Each row was made from one path, in order. Every step used is in the known rows, and no mark comes twice. Write each row's path.
Known rows:
nule -> zigu -> riro -> naginul -> noki: [-0.12 -0.82  3.63  1.43 -0.17 -0.96 -0.32  0.11  0.98  1.04  0.41 -0.09
 -1.30  0.15 -0.23  2.53  0.60  2.19 -0.67 -0.97 -0.76]
nule -> naginul -> riro: [-0.13  0.60  0.66  0.97  0.46 -0.13 -0.86  0.21  1.93  2.80  0.05 -1.07
 -1.06 -0.22  1.58  3.38  1.27  1.74  0.20 -1.40 -0.95]
riro -> madapez: [ 1.76  0.92  1.44  1.99  1.61  0.62 -0.48 -1.39  3.25  1.16  0.66  0.25
 -1.29 -1.60 -0.26  1.90 -1.24  0.37  0.10 -0.87 -1.23]
riro -> naginul -> noki: [ 1.22 -0.08  2.88  1.52  0.72  0.98 -0.66 -0.04  1.73  1.55 -0.90 -0.08
 -0.33 -1.64 -1.80  2.58 -0.38  1.08 -0.36 -0.69  0.34]
madapez -> nule -> naginul: [ 0.53  1.18  0.70  1.81  1.70  0.96 -2.71  0.97  3.02  1.54 -0.42 -3.30
 -1.99 -1.26  1.60  3.51  0.64  2.37  0.77 -0.29 -1.40]
noki -> naginul -> nule -> zigu -> riro -> madapez: [ 0.46 -0.09  0.90  1.93 -0.09 -1.30 -0.78  0.13  1.39 -0.04  1.77  0.09
 -1.91  0.07  0.95  3.48 -0.56  1.28 -0.51 -2.25 -0.50]
zigu -> riro -> noki -> naginul -> nule: [ 1.75 -0.81 -0.30  2.27 -0.72  0.18 -1.06  0.69  3.61  0.79  2.45  0.71
 -2.22 -2.09  1.28  2.93  0.28  1.75  0.37 -1.67 -0.89]
nule -> zigu -> naginul: [-1.23  1.60  2.53  1.18  0.93 -0.51  0.54 -0.60  2.11  2.00 -0.15  1.68
 -0.10  0.99  3.09  3.62  0.76  1.25 -0.72 -0.49 -2.36]
zigu -> riro -> madapez -> nule -> naginul -> noki: [ 1.00 -1.28  2.29  2.20  0.85 -0.33 -2.27  0.98  4.02  0.86  1.35 -3.10
 -3.57 -1.56 -2.24  1.03  1.12  2.00 -0.02 -0.60 -1.00]
noki -> naginul -> riro -> nule -> zigu: [-0.35 -0.65  2.09  1.03  0.36 -0.72 -0.37 -0.47  2.25  2.02  0.55  0.27
 -1.81  0.40  2.84  4.47  0.41  2.29 -0.53 -2.58  1.36]
riro -> naginul: [ 1.33  0.62  1.86  1.77  0.70  1.15 -0.12 -1.41  1.36  1.54 -0.49  0.02
 -0.19 -1.08  0.53  2.67 -0.68  0.61  0.52 -0.86 -0.89]
zigu -> riro: [ 2.05  0.67  1.02  2.00  0.54 -0.08 -1.24  0.26  3.38  2.36  2.22 -0.49
 -1.51 -0.89  2.16  2.94 -0.04  1.49 -0.51 -0.78 -1.54]
zigu -> nule -> naginul: [ 0.22  0.54  1.85  0.69 -0.21  0.64 -0.93  0.91  2.63  2.22 -0.79  0.17
 -1.23 -1.62  1.49  2.69  1.20  2.44 -0.41  0.18 -1.71]
zigu -> naginul -> riro: [-0.06  0.00  1.40  1.22  0.92 -0.42  0.83 -0.72  3.51  4.28  1.26  1.51
 -0.69  1.43  2.41  3.37  1.50  1.01 -0.53 -0.37 -1.70]
madapez -> nule: [ 1.83  0.98  0.61  1.88  2.39  1.06 -2.28  0.47  3.98  2.38  0.81 -2.11
 -2.05 -0.78  2.13  4.04 -0.57  2.42  0.27  0.23 -1.08]
zigu -> naginul: [ 0.29  1.56  1.68  1.59  1.17  0.51  0.11 -0.48  3.47  2.71  0.31  1.31
 -0.11 -0.16  2.33  3.12  0.60  0.41 -0.56 -0.17 -2.04]
nule -> zigu -> riro -> madapez -> naginul: [ 0.16  0.30  2.02  1.32  1.41 -1.64 -0.84 -1.49  2.03  1.27  1.52 -0.76
 -2.24  0.04  1.42  2.06 -0.74  1.96  0.51 -0.53 -1.92]
naginul -> nule -> zigu -> riro -> madapez: [ 1.44 -0.70  1.87  1.96 -0.32 -1.41 -0.41  0.09  1.21  0.76  2.00  0.49
 -2.32  0.63  0.19  2.18 -0.03  2.02 -0.94 -1.37 -2.33]
nule -> naginul -> riro -> madapez: [-0.04 -0.12  1.13  1.31  0.52 -0.32 -0.32 -0.92  2.10  1.98  0.16 -0.89
 -1.67 -0.47 -0.31  1.92  1.05  1.11  0.56 -1.61 -1.16]
naginul -> noki: [ 1.71  1.08  1.93  1.27  1.51  0.72 -1.68  1.39  3.63  2.16  0.08 -0.06
 -0.65 -1.91 -0.41  3.75 -0.73  1.77 -1.31 -0.42  0.24]

Write each row's path:
[ 1.08 -0.75  1.52  2.45  0.88 -0.24 -1.89 -0.08  3.55  0.85  1.65 -3.09
 -3.44 -1.10 -0.42  1.01  1.00  1.61  0.65 -0.78 -1.94] | zigu -> riro -> madapez -> nule -> naginul
[ 1.13  0.64  1.36  1.76  0.30  0.03  0.03  0.23  2.49  2.64  0.72  1.62
 -0.43  0.38  1.47  3.22  0.73  0.81 -1.10 -0.35 -2.37] | zigu -> naginul -> nule
[-0.21 -0.61  0.73  2.03  0.92 -0.20 -1.68  0.48  3.89  0.64  1.70 -1.33
 -3.23 -0.61  2.74  3.71  0.56  3.30  0.98 -0.82 -0.99] | madapez -> nule -> zigu -> riro -> noki -> naginul
[ 1.25 -0.88  0.20  1.29  0.46  0.46  0.22 -0.70  4.08  3.15  1.52  1.64
 -1.79 -0.80  1.36  2.96  0.52  2.46  0.74 -0.89 -1.19] | naginul -> riro -> noki
[ 2.05 -0.18  1.67  2.31  0.62 -0.31 -0.71 -0.86  3.62  1.40  2.33 -0.34
 -2.22 -1.13 -0.02  1.24 -0.29  0.70 -0.19 -1.03 -1.68] | zigu -> riro -> madapez
[ 0.47 -0.62  0.00  1.62  1.96  0.01 -1.07 -0.70  3.87  2.11  1.68 -1.55
 -2.65  0.02  1.05  3.95 -0.43  1.45  0.72 -1.36  0.87] | noki -> naginul -> riro -> madapez -> nule
[ 1.91 -1.44  2.45  1.27  0.29  0.00 -0.24 -0.57  3.29  3.52  1.14  0.30
 -2.19 -0.03  1.42  2.86  0.77  2.44 -0.73 -1.58  0.00] | naginul -> riro -> nule
[ 0.86  1.28  0.57  0.74  1.72 -0.90 -1.75 -0.17  0.81  2.14  0.22 -0.62
 -1.03  0.31  2.38  4.41 -1.50  2.87  0.31 -0.11 -1.67] | madapez -> naginul -> nule -> zigu
[ 0.20  1.42  1.90  1.12  0.81  0.62 -2.11  1.71  2.40  1.23 -1.30 -1.35
 -0.63 -2.29 -0.75  3.24  0.69  1.60 -0.66 -0.99 -0.18] | nule -> naginul -> noki
[ 2.27  0.39  0.51  1.64  1.94 -0.27 -1.41 -1.37  2.14  1.64  0.85 -0.71
 -1.83 -1.19 -0.64  2.16 -1.92  1.31  0.72 -0.29 -1.48] | riro -> madapez -> naginul -> nule
[ 1.56  0.26 -0.64  1.91 -0.01  1.16 -0.93  0.36  3.26  0.41  0.74  1.49
 -1.36 -2.55  1.14  3.80 -0.64  1.63  0.71 -1.74 -0.36] | riro -> noki -> naginul -> nule
[ 1.18  0.90  1.25  1.45  0.36 -0.55 -0.70  0.70  0.75  1.34  0.44  0.79
 -0.87  0.52  1.80  4.16 -0.54  2.45 -1.01 -1.07 -1.83] | naginul -> nule -> zigu
[-1.27  0.98  3.38  1.00  0.99 -0.66  0.02  0.54  2.55  1.91 -0.62  1.64
 -0.32  0.52  1.11  3.63  0.98  1.68 -1.51 -0.25 -1.28] | nule -> zigu -> naginul -> noki
[ 1.58  1.44 -0.44  1.71  0.73  0.43 -1.61  0.98  2.06  1.16  0.76  0.02
 -0.65 -1.07  2.03  5.14 -1.19  1.07 -0.52 -1.75  0.31] | noki -> naginul -> nule
[ 0.24  1.52  0.31  1.40  0.55 -0.45 -1.14  0.87  1.00  0.57  0.28  0.40
 -0.65 -0.02  2.78  5.50 -1.00  1.77 -0.69 -1.94  0.03] | noki -> naginul -> nule -> zigu
[-0.30 -0.71  5.28  1.25  0.09 -0.46  0.08  0.07  2.82  1.56 -0.81  1.42
 -1.38 -0.28  0.33  2.26  1.62  2.17 -1.81 -1.07 -0.35] | riro -> nule -> zigu -> naginul -> noki
[ 0.36 -0.83  2.45  0.49  1.57 -1.29 -0.82 -1.46  2.01  3.51  0.55 -0.79
 -2.18  0.70  2.58  3.47 -0.10  3.50  0.38 -0.74 -0.24] | madapez -> naginul -> riro -> nule -> zigu
[-0.74 -0.62  0.69  1.40  1.86 -0.84 -0.70 -0.77  2.98  1.59  1.27 -1.14
 -2.61  0.96  1.74  4.21 -0.20  2.11  0.60 -1.54  0.56] | noki -> naginul -> riro -> madapez -> nule -> zigu
[ 1.37  1.43  1.18  0.76  2.75  0.22 -2.59  0.40  3.28  2.85 -0.03 -1.44
 -0.88 -1.95  0.33  4.07 -1.58  2.24  0.01  0.49  0.25] | madapez -> naginul -> noki
[-1.63 -0.71  2.06  0.95  0.13 -0.91  1.63 -1.14  2.94  2.70  0.70  3.01
 -1.15  1.40  2.45  2.95  1.90  2.21  0.15 -0.64 -2.41] | nule -> zigu -> naginul -> riro -> noki
[ 1.91 -0.45  0.75  2.16 -0.12  0.49 -0.68 -0.21  4.38  1.55  2.22  0.84
 -2.19 -2.16  1.25  1.80  0.46  1.98  0.56 -0.76 -2.01] | zigu -> riro -> noki
[ 0.88 -0.66  1.38  1.32  0.53  0.05 -0.70 -0.42  3.26  2.54  0.96 -0.16
 -1.82 -0.54  2.36  4.22  0.20  1.68 -0.43 -2.42  1.62] | noki -> naginul -> riro -> nule
[ 1.09 -0.05  0.04  2.14 -0.11  0.45 -1.02 -0.01  4.43  0.85  2.11  0.58
 -2.00 -2.48  1.99  2.86  0.11  1.50  0.78 -1.53 -0.64] | zigu -> riro -> noki -> naginul
[ 1.49  1.15  0.83  1.41  2.73  0.15 -1.34 -2.11  3.05  1.81  0.53 -0.92
 -1.47 -1.70  0.22  2.18 -1.99  0.84  1.12 -0.06 -1.13] | riro -> madapez -> naginul
[ 2.49 -0.62  0.80  1.94  0.98 -1.03 -1.51 -0.86  2.65  1.88  2.56 -1.24
 -2.61 -0.78 -0.25  1.46 -0.91  1.53  0.47 -0.42 -1.88] | zigu -> riro -> madapez -> naginul -> nule
[-0.16 -0.86  1.60  0.34 -0.49 -0.16 -0.28  0.67  2.71  3.57  0.06  0.20
 -1.66 -0.23  1.63  2.94  1.92  3.05 -0.41 -0.07 -1.34] | zigu -> nule -> naginul -> riro
